Every row comes from one small tree of marks. The marks that hang from a mark follow it in brackets, in alphabetical order. Every link used is in the known rows. Which tree was each row made from?
Known rows
ripi[mutibi[liguk[deretez]]]: [ 4.5  2.4 13.8 -1.9  2.4  6.2  2.0  7.1 -7.9  9.6  3.2 -3.1  8.5 13.5
 -0.4  8.5 -5.8 -2.7 -2.8  1.2 17.3]
dazu[gata]: [ -4.5   3.7   6.2   5.3   0.0   2.7  -1.3  13.4  10.0  -2.9  -5.8   1.6
 -14.0  11.7  -3.3  -8.1   3.1 -21.1   2.5  -1.3  16.0]
mutibi[dazu[gata]]: [ -2.3  13.1  11.6  -9.1   4.4   2.1  -7.5   8.3  10.1   0.2  -1.5  -7.5
 -10.2  -2.8   4.0  -8.4   8.4 -12.5   7.0  -5.5  16.4]
dazu[liguk[gata]]: [ -1.5   1.3   7.9   4.3  -4.0   5.1  -8.3   8.9  19.8   9.9  -5.3  -9.5
   0.2   4.4   1.7   3.6  -0.3 -18.0  17.3   1.3   7.0]
deretez[gata mutibi]: [ 10.3   2.7   2.8  -0.8  -9.5  26.6 -12.2  -8.2  -2.9  23.7  12.9  -9.6
  10.8   1.5  -5.9 -11.1  16.1  -2.6 -25.3  -5.7  25.6]
liguk[deretez gata]: [ 15.8  10.3 -22.5  -2.1   7.3 -10.8  -7.5  -1.5  51.1   3.4  -7.1  -8.3
   5.4   3.6  -4.1  -7.8   3.8 -12.7  11.9   0.7  -1.0]
deretez[gata mutibi[liguk[dazu]] ripi]: [ 13.6  11.0  17.2 -12.5  -0.3  35.7 -26.5  -5.7   6.7  43.5  22.2 -29.2
  17.4 -26.8   2.6   0.4  31.8   3.0 -47.5 -14.5  26.8]
ripi[mutibi[deretez gata]]: [-1.6 16.0  5.4 -7.3  1.3 -1.1  1.5 10.0 -7.9  9.4  6.8 -1.1 -1.5 20.5
  7.4 -1.4 -2.5 -0.5  6.1 -7.9 25.6]
gata[ripi[mutibi[liguk]]]: [ -5.0   0.1  21.0  -7.8  -9.1   3.6  -5.9  21.8 -17.5   5.1  -4.4 -11.1
  -1.4  -8.3  -2.3   7.4   6.2  -5.3  24.2   0.9   5.2]
liguk[dazu[gata ripi[mutibi]] deretez]: [  1.0  22.6 -17.6   0.2   7.8   0.4  -6.8  11.6  42.4 -18.9 -19.6   0.7
 -11.2  17.8 -11.5 -13.9  16.4 -28.4  19.4   6.9   7.2]
mutibi[dazu gata liguk[ripi]]: [ 12.8  14.1   5.9 -32.6   2.3 -14.7 -21.6   0.0  21.4  39.5   8.1 -19.5
   6.8 -23.5  24.1  16.2  12.4  -0.5  20.9 -21.4  23.9]
deretez[gata[ripi] mutibi]: [  6.8   2.1   9.2  -6.1 -16.3  23.6 -17.2   4.8  -3.7  21.2   7.6 -17.8
   5.6  -9.2  -6.8 -10.0  23.7  -7.3  -7.0  -4.5  21.0]
dazu[gata liguk[deretez[mutibi]] ripi]: [-16.3   8.8  27.9  10.0 -10.1   6.2 -11.1  40.2  35.3 -22.2 -15.8 -14.2
 -28.2  28.9   0.4  -0.7   9.6 -57.1  21.2   2.6  23.6]
dazu[gata[ripi] liguk[deretez]]: [ -6.8   0.5  27.9   2.4  -9.7  -0.7  -8.4  41.6  35.6  -9.3 -16.0 -18.7
 -22.3  13.0   0.9   2.2   9.8 -47.6  28.4   7.5  20.9]
liguk[gata ripi]: [  8.1  10.4 -36.0  -1.9   0.0  -9.2 -22.1 -12.2  35.1   5.0 -13.0   5.0
   8.0 -16.8   0.6   1.3  12.8  -3.9  17.7  -0.2  -3.7]
liguk[ripi]: [  2.1   2.0 -19.7  -2.5  -3.1  -7.7 -14.2  -7.3  14.5  -5.8  -9.3   7.1
   3.2 -12.8   5.1   9.2  10.5   0.0   5.2   3.8  -1.0]
mutibi[dazu gata[ripi]]: [  4.0  21.2  11.8 -26.3  -1.9 -11.2 -15.3  14.8  10.7  18.6   0.7 -19.9
  -8.9 -13.4  16.2  -2.3  15.7  -6.7  38.1 -15.9  11.5]
liguk[ripi[mutibi[dazu deretez[gata]]]]: [  1.6  14.8 -11.1  -9.5  -2.8  -0.1 -16.5  -4.2   9.1  -1.2  -3.0   1.7
   5.0  -9.4   7.5   3.2  14.6   2.1   1.4  -0.2  20.3]
mutibi[dazu gata[ripi] liguk]: [  8.3  12.2  26.3 -35.9  -2.1 -12.3 -17.0  17.8  10.2  40.4   9.2 -32.4
  -0.5 -25.4  19.4  10.8  12.4  -5.0  35.3 -23.0  20.0]
mutibi[deretez]: [ -5.0   0.5   0.0 -10.1   1.0  -9.1   1.9   6.8  12.2  -2.4   7.6 -10.5
  -2.4  -4.7   3.9  -0.4   0.8   1.9  -5.6  -4.6  10.6]
liguk[deretez[mutibi] ripi]: [ 11.7   2.0 -23.6  -5.0   0.0  -6.4 -17.6  -5.5  37.2  -8.9  -7.3  -1.7
   7.8  -1.5   2.7   8.6  16.2 -10.5  -6.2   9.4   5.6]

Write each row's tree
[  7.7  23.2 -53.9  -7.7   8.4  -1.3 -23.8 -19.0  38.8   8.6 -15.9   8.5
  15.4 -14.4  -8.4  -6.3  21.9   2.1  20.4   4.5   2.5] => liguk[dazu gata ripi[mutibi[deretez]]]
[ -0.7  18.2  11.8 -10.5   0.4  10.9  -3.4   3.9  -7.7   6.4   8.7  -7.4
   2.7   5.0   3.3  -8.2   5.9   3.2  -5.4  -6.0  30.8] => ripi[mutibi[dazu deretez[gata]]]
[  7.3   1.7  18.6 -23.5  -6.5 -12.4 -10.3  18.7   6.8  38.2   6.7 -23.8
   0.0 -14.2  13.3  13.9   6.2  -7.2  30.1 -18.2  14.6] => mutibi[gata[ripi] liguk]
[ -6.7   9.0  14.4  -5.5  -3.2  15.9 -17.0   7.5   3.5   3.8   2.0 -15.5
  -0.8   1.5   1.2  -1.5  12.3 -16.0   5.9  -3.6  11.7] => deretez[mutibi[dazu[liguk[gata] ripi]]]
[-22.9   8.9  30.9  12.0 -12.2   5.6  -8.6  39.1  19.0 -20.0 -17.1  -7.9
 -31.5  21.1   2.2  -0.3   5.8 -49.7  29.5  -1.1  19.0] => dazu[gata liguk ripi]
[  4.6  14.5  10.1  -8.5  -9.6  25.1 -19.1  -2.7   1.4  16.1  10.4 -16.6
   3.6  -5.4  -0.9 -13.8  22.6  -8.1 -13.0 -11.0  26.3] => deretez[gata mutibi[dazu[ripi]]]
[ -0.8  -0.8  24.2 -15.5  -1.8  14.3 -15.0  11.8  -4.2  20.9   9.4 -21.9
   2.4  -9.8   0.2   3.2  13.2 -12.2  -3.7  -7.0  22.9] => deretez[mutibi[dazu[gata[ripi]] liguk]]
[-19.1  18.3  16.0  12.6  -5.7   7.5  -3.8  28.6  -2.0 -23.6 -15.3   6.2
 -26.2  27.1  -5.0 -10.0   4.8 -33.7  20.5  -2.5  18.2] => dazu[gata ripi[mutibi]]
[-6.7 15.8 16.2 -7.6  2.5  7.5 -4.7 11.5 -1.7  2.6  3.3 -9.0  0.6  9.3
  4.9 -1.4  0.4 -5.0  8.0 -2.1 25.2] => ripi[mutibi[dazu[liguk[gata]] deretez]]
[  1.5  16.7  20.8 -22.8   4.1  -1.6  -4.3  11.3  -5.8  26.6  14.5 -15.4
   4.2   4.5  14.2   5.8  -0.3   1.8   7.8 -16.0  35.3] => ripi[mutibi[dazu deretez gata liguk]]
[ -3.9  12.6  33.6  -9.1   4.6  25.9 -23.0   9.1  -2.9  11.0  14.2 -25.6
   1.8 -14.5  13.1   7.5  21.7  -5.4 -30.8  -5.9  14.1] => deretez[mutibi[dazu[liguk]] ripi]
[  7.4  26.9  23.3  -5.4   0.2  27.5 -18.1   2.1  -3.6  18.3  12.6 -15.6
   3.6 -13.1   9.6  -6.7  23.0   3.6 -30.8 -12.4  26.3] => deretez[gata ripi[mutibi[dazu]]]
[-11.2  19.7  15.3  -7.2   0.2   0.0 -10.8  17.3  13.0 -12.8  -7.7  -8.6
 -20.3  -1.2   4.3  -9.6  11.7 -22.2  19.6  -8.4  12.3] => mutibi[dazu[gata ripi]]
[  2.1  22.7  10.7  -8.5   3.8   5.5  -4.2   4.5 -14.5  12.9   3.2   0.4
   0.0  16.4   8.9  -3.1   1.5  -0.7  13.6  -7.7  21.9] => ripi[mutibi[dazu gata]]
[  1.0   9.8  15.5 -14.0   1.3  -1.9   0.3  12.0  -8.0  24.9  12.7  -9.6
   4.6  12.5   9.7   8.0  -4.7   0.2   3.9 -12.8  31.9] => ripi[mutibi[deretez gata liguk]]
[ -5.3  21.9 -16.4  -6.9   4.0   1.9  -7.0   2.0  11.8  -3.1  -8.6   0.9
  -3.6   3.5  -4.6  -8.6  13.7  -5.1  21.7  -2.7   2.1] => liguk[dazu[ripi[mutibi[deretez gata]]]]
[  5.2   3.1   3.9   2.6  -1.0  -1.5  -7.9  11.6  41.3   4.2  -7.4 -13.6
   0.3   9.2   2.0   3.6   0.7 -24.3  17.0   4.6   7.8] => dazu[liguk[deretez gata]]
[  1.1  12.3  10.8 -12.8  -0.5   4.4 -10.2   7.2  19.9  10.7  16.2 -22.8
  -0.9 -19.0  10.1  -3.9  16.5   3.3 -28.9 -13.7  22.2] => mutibi[deretez[gata ripi]]
[ 18.0  12.4 -42.0  -4.4   4.1 -18.4 -21.5  -8.5  65.6  -2.8 -16.3  -0.9
   8.2  -8.9   0.9   1.0  14.2 -12.7  17.0   4.6  -2.4] => liguk[deretez gata ripi]
